(in the rows, 128 means zero)
Known rows, with every way that one mark hangs from another:
[C A [Q [H B S]]]: [109 103 122  92 162  96 150 117 117 129 104  98  93  75 127 117  87 107
 139 120 154]
[A [C [Q [H K Z]]]]: [134 107 147 107 130  88 153 113 125 156 141 115 101 122 137 120 102 141
 118 126 151]
[Q [H B [K R] Z]]: [127 102 117 120 107 108 156 123 164 115 146 109  92 144 123 108 105 138
  84 123 119]
[B [H Q]]: [107 111 138 135 115 102 139 130 112 129 134 117 118 137 128 132 118 123
 116 138 129]
[C A [Q [H Y]]]: [102  90 126  86 172 104 146 120 117 134 106  93 104  74 114 125  96 114
 156 118 139]
[B [H S]]: [112 110 128 159 111  90 132 108 112 137 142 119 101 133 123 132 102 121
  95 135 133]
[Q [H [K R] S Z]]: [132  97 112 150 117  90 150 102 145 116 149  99  80 137 129 133  87 138
  83 125 112]
[A [C [Q [H B K Z]]]]: [137 111 148 106 125  89 155 112 129 153 143 118  97 125 135 112 105 139
 113 122 158]
[M S]: [117  98 134 133 113 102 124 100 124 141 141 129 113  94 157 116 105 134
 117 107 120]
[Q [H B Y]]: [122 103 135 101 113 109 134 108 153 119 139 116 114 125 120 121 123 144
 122 109 132]
[H B K Q S Z]: [178 126 109 197 133  67 158  52 128  77 190 105  26 162 149 133  84 107
  78 101 175]
[B [H K]]: [110 104 115 149 107 102 133 124 134 140 147 119 103 156 121 123 108 127
 106 133 122]
[Q [H K S Y Z]]: [145  95 112 167 124  76 134  65 146 113 171  92  73 135 124 146  87 137
  97 111 129]
[H B [K R] Q S Z]: [169 117 110 190 129  86 177  71 128  72 177 109  12 175 136 124  92 108
  68  95 158]
[Q [H B K Y Z]]: [142 101 117 138 115  94 140  86 164 112 168 103  85 143 118 123 105 137
  97 110 135]
[A C]: [130 112 155 111 121 106 152 108 124 160 138 144 109 131 137 106 119 150
 119 123 143]
[B [H Q Y Z]]: [126 103 139 169 125  88 142  94 112 116 165 103  93 139 108 142 114 116
  95 128 135]
[B [H K Q Y Z]]: [135 100 121 184 121  86 140  86 123 112 177 100  74 162 110 143 106 116
  96 122 135]
[B [H K Q Z]]: [127 109 120 172 117  87 144 110 122 120 163 105  89 155 126 135 100 117
  90 139 130]
[C A Q]: [102 100 125  94 183 104 154 126 104 136 105 106 101  75 124 116  94 107
 153 124 148]
[Q [H Y Z]]: [125  95 135 128 128  92 137  96 143 122 153  99 115 111 119 136 107 142
 106 125 120]
[Q [H Y]]: [113  95 135 106 122 105 132 110 144 127 135 109 123 117 122 134 117 148
 133 116 118]

Rows:
[189 114 112 214 139  64 154  20 128  67 208  99   4 174 127 144  94 106
  86  77 181] | [H B K Q S Y Z]
[124 109 156  90 129  95 151 124 120 161 126 121 115 113 138 118 110 144
 130 125 150] | [A [C [Q H]]]
[161 116 144 158 144  89 158  65 125  81 182 109  62 140 119 129 121 116
 100  95 167] | [H B Q Y Z]
[174 110 119 180 138  86 156  53 142  76 198 105  33 173 121 129 111 115
 101  85 167] | [H B K Q Y Z]
[107  96 126  83 166 105 149 118 123 128 108  98  98  81 113 116 100 111
 148 112 150] | [C A [Q [H B Y]]]
[129  96 116 183 117  88 135  88 132 127 178 105  78 158 100 133 103 121
  85 125 128] | [B [H K Y Z]]
[153 119 135 184 152  64 154  66  97  93 167 101  69 116 150 153  86 114
  92 122 154] | [H Q S Z]
[ 97  96 125  78 169 105 148 136 117 139  97  96 116  69 125 120  92 115
 152 131 137] | [C A [Q H]]
[137 110 157 104 129  89 154 105 124 151 143 118  98 118 128 116 111 138
 115 116 160] | [A [C [Q [H B Y Z]]]]
[125 112 133 111 114  97 143 117 152 123 143 111 120 112 133 115 107 138
  91 133 131] | [Q [H B Z]]
[124 113 129 113 109  95 136 107 143 121 132 116 108 118 141 123 104 137
 107 119 138] | [Q [H B S]]
[131 104 115 191 113  86 155  99 113 109 161 103  58 164 120 139  93 112
  73 128 128] | [B [H [K R] Q S Z]]
[154 113 118 155 128 107 180 105 140  81 167 114  43 175 129 110 110 116
  83 105 144] | [H B [K R] Q Z]
[118  93 122 156 111 113 148 114 124 114 151 111  72 177 104 133 123 124
 115 110 120] | [B [H [K R] Q Y]]
[136 106 149 100 124  95 151 108 130 152 141 121  93 133 129 115 114 141
 128 109 160] | [A [C [Q [H B K Y]]]]
[150 103 144 166 157  84 153  67 112  91 176 101  77 127 122 149 113 123
 114 107 146] | [H Q Y Z]
[166 101 120 173 135 105 175  74 142  70 186 107  19 186 106 121 119 116
  90  80 150] | [H B [K R] Q Y Z]
[138 106 154 117 134  81 151  95 114 152 145 112  93 114 130 128 102 137
 115 117 158] | [A [C [Q [H S Y Z]]]]
[153 102 113 162 115  79 137  63 155 104 175  99  63 143 121 132  93 131
  87 103 143] | [Q [H B K S Y Z]]
[121 106 110 174 106  88 132 100 123 133 154 115  81 156 125 133  95 121
  96 127 132] | [B [H K S]]
[126 100 115 131 120  92 139 111 155 126 150 100 111 126 135 129  93 143
 101 134 115] | [Q [H K Z]]
[134 108 116 126 110  95 143 109 164 119 155 108 100 137 134 115  99 138
  92 126 131] | [Q [H B K Z]]
[146 114 145 126 136 107 150  84 126  88 157 123  75 147 125 126 136 124
 137  84 165] | [H B Q Y]
[127 113 157  88 124  97 153 122 124 157 128 124 110 118 137 111 114 141
 126 121 158] | [A [C [Q [H B]]]]
[120 100 133 169 121  91 136  96 120 130 167 108  98 135  99 133 111 121
  84 132 129] | [B [H Y Z]]
[132 103 149 102 129  94 149 108 126 155 138 117  97 128 131 122 111 144
 133 113 152] | [A [C [Q [H K Y]]]]
[102  93 112  88 167 103 147 130 125 136 105  94 102  84 127 120  87 115
 152 125 136] | [C A [Q [H K]]]
